What can hang from each mark:
tedab: basibot maza virof
pepor: gipu
maza: valogu
fafu: kikub lozo
kikub: fuzo gipu
nalo: fafu
zoripu: nalugo
basibot: fafu gipu tedab
gipu: nalugo vigut
zoser: nalugo
vigut: gipu
nalugo: gipu

Every row comes from one small tree of marks. The marks that hang from a mark follow it in brackets, in alphabetical order. Every link used is in the known rows. Which tree was each row made from?
Known rows:
gipu{nalugo vigut}: [-.09 .15 -.02 .10 -.08 .05 .07 -.17 -.19 .22 -.19 -.26 -.08 -.01 -.05 .12 -.06 -.01 -.01 -.07 .01 -.07 .18 .07 .10 .15 -.25 .05]
vigut{gipu{nalugo}}: [-.13 .10 -.02 -.15 -.16 .16 .14 -.01 -.05 .18 -.19 -.08 .11 .03 .09 .08 -.05 .03 -.12 -.19 -.08 .02 .23 -.18 .08 .21 -.24 .29]
zoripu{nalugo}: [-.10 .14 -.14 -.05 -.08 .18 -.01 -.09 .04 .13 -.08 .00 .08 -.02 -.10 .06 .08 -.15 -.11 .11 .02 -.14 .14 -.13 -.01 -.08 -.02 -.11]
kikub{fuzo gipu{nalugo vigut}}: [.05 .14 .24 .02 -.24 .06 -.02 -.12 .03 .36 -.22 .09 -.01 -.06 -.08 .07 -.03 .11 .06 .15 -.15 .13 .04 -.10 .09 .10 -.35 .00]
zoser{nalugo{gipu{vigut}}}: [-.11 .17 .00 .19 -.07 .03 -.09 -.12 .04 .07 -.12 .02 .09 -.08 -.24 -.05 -.05 -.18 -.07 .06 -.21 -.17 .18 -.12 .13 -.06 -.11 .13]
kikub{fuzo}: [.04 .12 .07 -.02 .03 -.04 -.07 -.04 .13 .13 -.13 .15 .01 -.03 .05 .00 .11 .08 -.03 .16 -.30 .00 .16 -.13 .02 -.08 -.09 .00]
tedab{basibot{gipu{vigut}} virof}: [-.13 -.11 -.14 .11 .02 .14 -.03 .00 -.12 .03 -.05 .02 -.09 .13 .11 .45 .15 .07 .02 -.06 -.23 -.05 .31 -.05 .11 -.03 .09 .03]
pepor{gipu{nalugo vigut}}: [-.03 -.01 .01 -.01 -.16 .06 -.03 -.12 -.21 .18 -.07 .00 .09 .04 .01 .11 -.07 .00 -.09 -.19 .00 .11 .23 -.11 .13 .17 -.28 .08]
tedab{basibot{fafu{kikub}} maza virof}: [-.19 -.18 .02 .13 -.03 .07 -.02 -.07 .20 .09 .13 .17 -.05 .15 .27 .56 .30 -.13 -.12 .08 -.19 -.05 .28 -.03 .20 -.11 .00 .15]
gipu{vigut}: [-.10 .08 -.04 .15 .03 .03 -.07 -.04 -.03 .07 -.06 -.19 -.08 -.01 -.06 .08 .10 -.01 .01 -.11 -.16 -.09 .11 .11 .06 .05 -.12 -.07]
nalo{fafu{kikub{fuzo}}}: [-.16 .18 .07 .04 .04 -.17 .13 -.07 .15 -.01 -.10 .25 .07 .06 .15 .00 .05 .03 .11 -.01 -.43 -.12 .06 -.14 -.09 -.10 .09 -.02]
tedab{basibot{fafu{lozo}} virof}: [-.18 -.12 -.04 .02 .02 .02 -.07 .00 -.01 .04 .06 .08 .00 .14 .00 .36 .08 -.06 -.03 .06 -.25 -.03 .18 -.01 .17 -.24 .01 .09]
nalo{fafu{kikub lozo}}: [-.25 .22 .09 .07 .09 -.18 .17 -.03 .02 -.07 -.03 .14 .01 .07 .05 .00 -.07 .01 .15 -.16 -.49 -.18 -.02 -.06 -.10 -.18 .10 .07]
tedab{basibot{fafu}}: [-.12 -.10 .06 -.01 .00 .05 -.16 -.11 .14 .07 .17 -.01 .18 .10 -.04 .32 .16 -.21 -.07 .06 -.23 -.06 .16 -.03 .14 -.02 -.08 -.12]
basibot{fafu tedab{maza virof}}: [.05 -.18 -.17 .05 -.04 -.02 -.09 .06 .01 .16 -.01 .01 -.06 .22 .08 .20 .16 -.07 -.10 -.07 .06 -.08 .34 .02 .23 -.08 -.19 .18]
zoser{nalugo}: [-.06 .14 -.04 .05 -.10 .08 -.07 -.06 .04 .08 -.06 .02 .08 -.03 -.19 .06 -.08 -.15 -.08 .12 -.21 -.12 .23 -.18 .10 .03 -.07 .02]
pepor{gipu{vigut}}: [-.04 -.07 -.01 .05 -.07 .04 -.14 -.02 -.09 .05 .03 .06 .09 .04 .00 .07 .05 .00 -.08 -.23 -.14 .08 .18 -.08 .09 .09 -.17 -.01]
basibot{gipu tedab}: [.13 .01 -.15 -.03 .07 .01 -.07 .08 -.12 .09 -.09 -.05 .02 .17 .01 .06 .00 .00 .05 -.23 -.18 -.18 .32 -.16 .07 .11 -.05 .04]
kikub{fuzo gipu{nalugo}}: [.07 .11 .27 -.13 -.25 .06 .02 -.10 .07 .34 -.17 .22 .06 -.05 .00 .05 -.06 .11 .04 .20 -.16 .14 .10 -.21 .06 .07 -.32 .06]
fafu{kikub{fuzo gipu{nalugo vigut}} lozo}: [-.05 .27 .34 .09 -.01 -.11 .07 -.07 .13 .32 -.20 .11 -.07 -.05 -.07 -.01 -.18 .03 .14 .02 -.48 -.11 -.17 -.18 .04 -.09 -.14 .11]
tedab{basibot{fafu{lozo}} maza{valogu} virof}: [-.13 -.06 .05 .13 -.08 .08 -.10 -.07 .03 .07 .20 .23 -.03 .13 .16 .62 .36 .05 -.09 .01 -.25 -.01 .33 .00 .16 -.26 -.21 .23]
kikub{gipu}: [-.07 .00 .17 -.09 -.17 .09 -.04 .04 .07 .13 .05 .11 .05 -.02 -.01 .09 .02 .00 .06 -.05 -.20 .04 .05 -.05 .02 .09 -.19 -.01]
nalugo{gipu}: [-.13 .07 .07 .01 .04 -.05 .00 -.06 .04 .00 -.05 .13 .08 -.07 .06 -.10 .07 -.08 -.02 -.07 -.21 -.11 .16 -.05 .04 -.13 -.11 .21]
fafu{kikub{fuzo} lozo}: [-.06 .25 .21 .07 .21 -.20 .03 .00 .21 .13 -.13 .16 -.04 -.02 .04 -.06 -.07 .00 .06 .03 -.60 -.20 -.07 -.20 -.02 -.23 .06 .11]
basibot{fafu{kikub} gipu tedab{maza virof}}: [.00 -.14 -.19 .04 .10 -.14 -.02 .18 .03 .17 -.05 .11 -.06 .35 .15 .31 .14 -.10 -.12 -.15 -.13 -.30 .35 -.13 .25 .01 .02 .10]
kikub{fuzo gipu{vigut}}: [.04 .10 .22 .06 -.15 .05 -.13 -.02 .16 .24 -.11 .13 .00 -.06 -.09 .02 .09 .11 .07 .11 -.28 .09 -.01 -.07 .06 .01 -.23 -.09]
fafu{kikub{fuzo gipu{vigut}} lozo}: [-.06 .24 .33 .13 .06 -.13 -.02 .01 .23 .22 -.11 .15 -.07 -.05 -.07 -.03 -.09 .03 .15 -.01 -.59 -.13 -.22 -.14 .01 -.16 -.06 .04]
basibot{fafu{kikub{fuzo} lozo} gipu}: [-.12 .12 .07 -.06 .24 -.32 -.05 .17 .12 .13 -.08 .19 .06 .23 -.11 .14 .03 -.06 -.15 .10 -.53 -.32 .10 -.19 .17 -.15 .09 -.14]
nalo{fafu{kikub{fuzo gipu{nalugo}} lozo}}: [-.16 .26 .27 .00 -.09 -.15 .19 -.08 .06 .13 -.13 .29 .04 .04 .03 -.01 -.15 .09 .19 .01 -.48 -.05 -.08 -.18 -.08 -.14 -.05 .10]
kikub{gipu{nalugo}}: [-.05 .04 .19 -.13 -.27 .11 .07 -.06 -.05 .26 -.05 .06 .05 -.03 .00 .11 -.11 .00 .04 -.01 -.06 .06 .10 -.09 .06 .17 -.30 .07]
nalo{fafu{kikub}}: [-.23 .14 .02 .05 .03 -.13 .15 -.06 .07 -.06 -.02 .13 .06 .08 .15 .04 .02 -.03 .11 -.14 -.36 -.17 .06 -.06 -.10 -.03 .09 -.01]

Write each row's tree:
[.02 .04 .01 .05 .18 -.22 -.10 .04 .11 .17 .00 -.08 .07 .18 -.12 -.06 -.11 -.25 .04 -.20 -.31 -.33 -.03 -.08 .16 -.14 -.07 .04]
basibot{fafu{kikub lozo} tedab}
[.14 .00 -.13 .14 -.07 .09 -.04 -.02 -.06 .12 -.03 .08 -.11 .08 .25 .21 .19 .09 .06 -.27 -.04 -.07 .36 -.06 .07 -.07 -.26 .35]
basibot{tedab{maza{valogu} virof}}
[-.08 -.06 -.03 .12 -.09 .19 -.03 -.05 -.05 .03 .12 .29 -.07 .11 .34 .70 .41 .16 -.06 -.07 -.24 -.01 .51 -.12 .09 -.06 -.10 .23]
tedab{basibot{gipu} maza{valogu} virof}
[-.05 .21 .35 .02 .05 -.13 .01 .02 .26 .21 -.08 .27 -.01 -.04 -.01 -.05 -.11 .02 .12 .03 -.61 -.11 -.17 -.23 -.01 -.18 -.03 .09]
fafu{kikub{fuzo gipu} lozo}
[.08 -.09 -.16 .08 -.05 -.04 -.13 .04 -.02 .16 .04 .07 -.01 .21 .12 .27 .24 -.03 -.08 -.17 .02 -.13 .35 .00 .21 -.10 -.29 .19]
basibot{fafu tedab{maza{valogu} virof}}
[.01 .01 .01 .07 .17 -.19 -.08 .13 .07 .17 .01 .04 -.01 .30 -.04 .21 .07 -.15 -.08 -.14 -.35 -.34 .21 -.13 .21 -.06 -.04 .07]
basibot{fafu{kikub lozo} gipu tedab{maza}}
[-.03 .11 .26 -.01 -.02 -.08 -.01 .00 .32 .21 -.07 .26 .06 -.03 .12 .01 .00 -.04 .08 .03 -.44 -.10 -.07 -.24 .01 .01 -.03 -.01]
fafu{kikub{fuzo gipu}}
[.10 -.09 -.21 .06 -.02 .08 .01 .12 -.14 .11 -.12 .08 -.16 .20 .19 .27 .14 .12 -.01 -.17 -.07 -.09 .47 -.11 .12 .02 -.05 .25]
basibot{gipu tedab{maza virof}}
[.07 -.09 -.18 -.08 .09 -.12 -.16 .14 -.07 .14 -.02 -.05 .13 .30 -.13 .12 .05 -.13 -.09 -.13 -.12 -.25 .30 -.10 .22 .07 -.09 -.11]
basibot{fafu gipu tedab}
[.11 -.04 -.19 .01 -.11 .09 .12 .01 -.26 .23 -.22 .03 -.17 .20 .20 .29 .01 .12 -.02 -.13 .06 -.06 .53 -.15 .16 .11 -.17 .33]
basibot{gipu{nalugo} tedab{maza virof}}
[-.11 -.13 -.12 -.01 .00 .13 .00 .01 -.09 .01 -.02 .14 -.04 .13 .17 .44 .13 .06 .01 -.02 -.24 -.03 .35 -.13 .08 -.05 .12 .08]
tedab{basibot{gipu} virof}
[-.23 .15 .12 .07 -.14 -.06 .19 -.11 .01 .09 -.07 .09 .04 .06 .07 .07 -.07 -.01 .17 -.15 -.27 -.10 -.02 -.04 -.05 .09 -.07 -.01]
nalo{fafu{kikub{gipu{nalugo vigut}}}}
[-.18 -.01 .11 .00 .16 -.08 -.10 .00 .12 .07 .12 .08 .13 .19 -.06 .37 .08 -.19 -.06 .00 -.49 -.24 .12 -.15 .14 -.07 .10 -.12]
tedab{basibot{fafu{kikub lozo} gipu}}
[-.15 .16 -.09 .08 -.06 .12 -.02 -.16 .03 .12 -.13 -.01 .08 -.07 -.16 -.05 .11 -.18 -.09 .04 .02 -.19 .09 -.08 .03 -.17 -.06 .00]
zoripu{nalugo{gipu{vigut}}}
[.06 -.02 .03 .08 .03 -.06 -.15 .02 .04 .17 .06 -.07 -.01 .18 -.12 .10 .09 -.12 -.05 -.07 -.15 -.11 .20 .02 .20 -.14 -.27 .14]
basibot{fafu{lozo} tedab{maza}}
[-.10 -.01 .01 .10 .02 .14 -.12 -.09 -.01 .05 .05 -.06 .04 .08 -.01 .38 .17 -.04 .02 -.05 -.32 -.08 .23 -.06 .07 .08 .00 -.12]
tedab{basibot{gipu{vigut}}}
[-.18 .07 .21 -.08 .01 -.19 .03 .04 .10 .23 .01 .07 .09 .12 -.13 .10 -.13 -.18 -.05 -.01 -.30 -.21 -.07 -.08 .16 -.05 -.14 -.01]
basibot{fafu{kikub{gipu{nalugo}} lozo}}
[-.13 -.06 -.13 .07 -.06 .15 .05 -.08 -.22 .12 -.13 -.01 -.10 .13 .11 .48 .06 .07 .01 -.03 -.11 -.03 .35 -.08 .14 .04 -.01 .10]
tedab{basibot{gipu{nalugo vigut}} virof}
[-.16 .04 -.04 -.14 .09 -.23 .08 .06 -.04 .21 -.09 .03 .10 .25 -.01 .25 -.03 -.17 -.20 .00 -.18 -.34 .24 -.15 .21 .15 -.02 -.13]
basibot{fafu{kikub} gipu{nalugo}}
[.07 -.02 -.09 .10 .01 -.08 -.11 .07 -.06 .16 .03 .07 -.06 .20 .01 .23 .16 .01 -.04 -.18 -.11 -.14 .27 .01 .20 -.25 -.29 .27]
basibot{fafu{lozo} tedab{maza{valogu} virof}}
[-.19 .24 .24 .12 -.02 -.16 .10 -.03 .12 .06 -.09 .24 .00 .04 -.04 -.02 -.06 .10 .22 -.04 -.55 -.08 -.14 -.09 -.09 -.18 .00 .01]
nalo{fafu{kikub{fuzo gipu{vigut}} lozo}}
[-.11 -.15 .01 .14 -.13 .25 .00 -.11 .06 .04 .08 .15 -.13 .04 .31 .52 .29 .05 -.03 .07 -.13 .11 .38 -.02 .09 -.10 -.05 .27]
tedab{basibot maza virof}
[.04 -.18 -.24 .00 .01 -.05 -.08 .18 -.09 .14 -.04 .08 -.07 .34 .06 .32 .19 .00 -.14 -.07 -.01 -.15 .47 -.06 .27 -.01 -.09 .10]
basibot{fafu gipu tedab{maza virof}}
[-.17 .23 .26 .04 -.03 -.16 .12 -.02 .14 .04 -.07 .32 .04 .04 .02 -.03 -.07 .09 .19 -.01 -.57 -.06 -.11 -.16 -.10 -.20 .02 .05]
nalo{fafu{kikub{fuzo gipu} lozo}}
[.12 .06 -.09 .15 -.08 .11 .00 -.08 -.22 .27 -.18 -.18 -.13 .16 .02 .25 .06 .04 .00 -.18 .01 -.10 .42 -.06 .16 .22 -.27 .16]
basibot{gipu{nalugo vigut} tedab{maza}}
[-.21 .02 -.08 .04 .19 -.23 -.07 .13 .05 .11 -.03 -.06 .03 .25 -.09 .24 .12 -.17 -.17 -.09 -.30 -.37 .12 -.02 .21 .09 .07 -.27]
basibot{fafu{kikub} gipu{vigut}}
[-.06 -.02 -.02 .08 -.17 .21 .06 -.12 -.15 .12 .03 .25 -.07 .11 .34 .73 .32 .16 -.06 -.04 -.14 .01 .55 -.15 .11 .00 -.20 .29]
tedab{basibot{gipu{nalugo}} maza{valogu} virof}
[.08 -.02 .12 .08 -.07 -.07 -.15 .00 .23 .25 .16 .12 .13 .17 .08 .20 .18 -.20 .00 -.23 -.19 -.23 .10 -.11 .17 .05 -.31 .06]
basibot{fafu{kikub{gipu}} tedab{maza{valogu}}}
[.11 -.08 -.14 .12 -.06 .11 -.01 .00 -.04 .12 -.08 .01 -.16 .08 .21 .15 .11 .05 .05 -.16 .00 -.01 .34 -.03 .10 -.04 -.16 .33]
basibot{tedab{maza virof}}
[-.20 -.13 .09 .02 .00 -.01 -.02 .02 .12 .11 .09 .17 .02 .14 .05 .36 .02 -.12 .04 .00 -.35 -.09 .02 -.09 .16 -.19 .05 .08]
tedab{basibot{fafu{kikub{gipu} lozo}} virof}
[-.15 .15 .28 .01 .05 -.09 .05 .05 .16 .13 .01 .14 -.02 -.02 -.01 .01 -.15 -.06 .13 -.14 -.52 -.18 -.16 -.14 -.02 -.09 -.02 .10]
fafu{kikub{gipu} lozo}
[-.18 -.13 -.09 -.03 .06 -.02 -.06 .09 -.08 .03 .03 .14 .00 .23 -.01 .46 .10 .00 -.08 .05 -.30 -.09 .27 -.08 .19 -.19 .08 .03]
tedab{basibot{fafu{lozo} gipu} virof}
[-.01 -.13 -.10 .07 .01 -.12 -.08 .10 .10 .23 -.06 -.02 .01 .21 -.01 .07 -.05 -.18 .06 -.23 -.10 -.23 .00 -.04 .22 -.02 -.09 .03]
basibot{fafu{kikub{gipu{vigut}}} tedab{virof}}
[.00 -.12 -.20 .03 .12 -.17 -.04 .09 .08 .16 -.07 -.01 .02 .24 .08 .05 -.03 -.21 .00 -.21 -.10 -.30 .11 -.08 .20 -.07 -.01 .08]
basibot{fafu{kikub} tedab{virof}}
[-.14 -.03 .12 .01 .04 .03 -.15 -.09 .10 .06 .16 -.01 .13 .10 -.12 .29 .09 -.17 -.04 .06 -.34 -.07 .10 -.03 .12 -.14 -.09 -.06]
tedab{basibot{fafu{lozo}}}
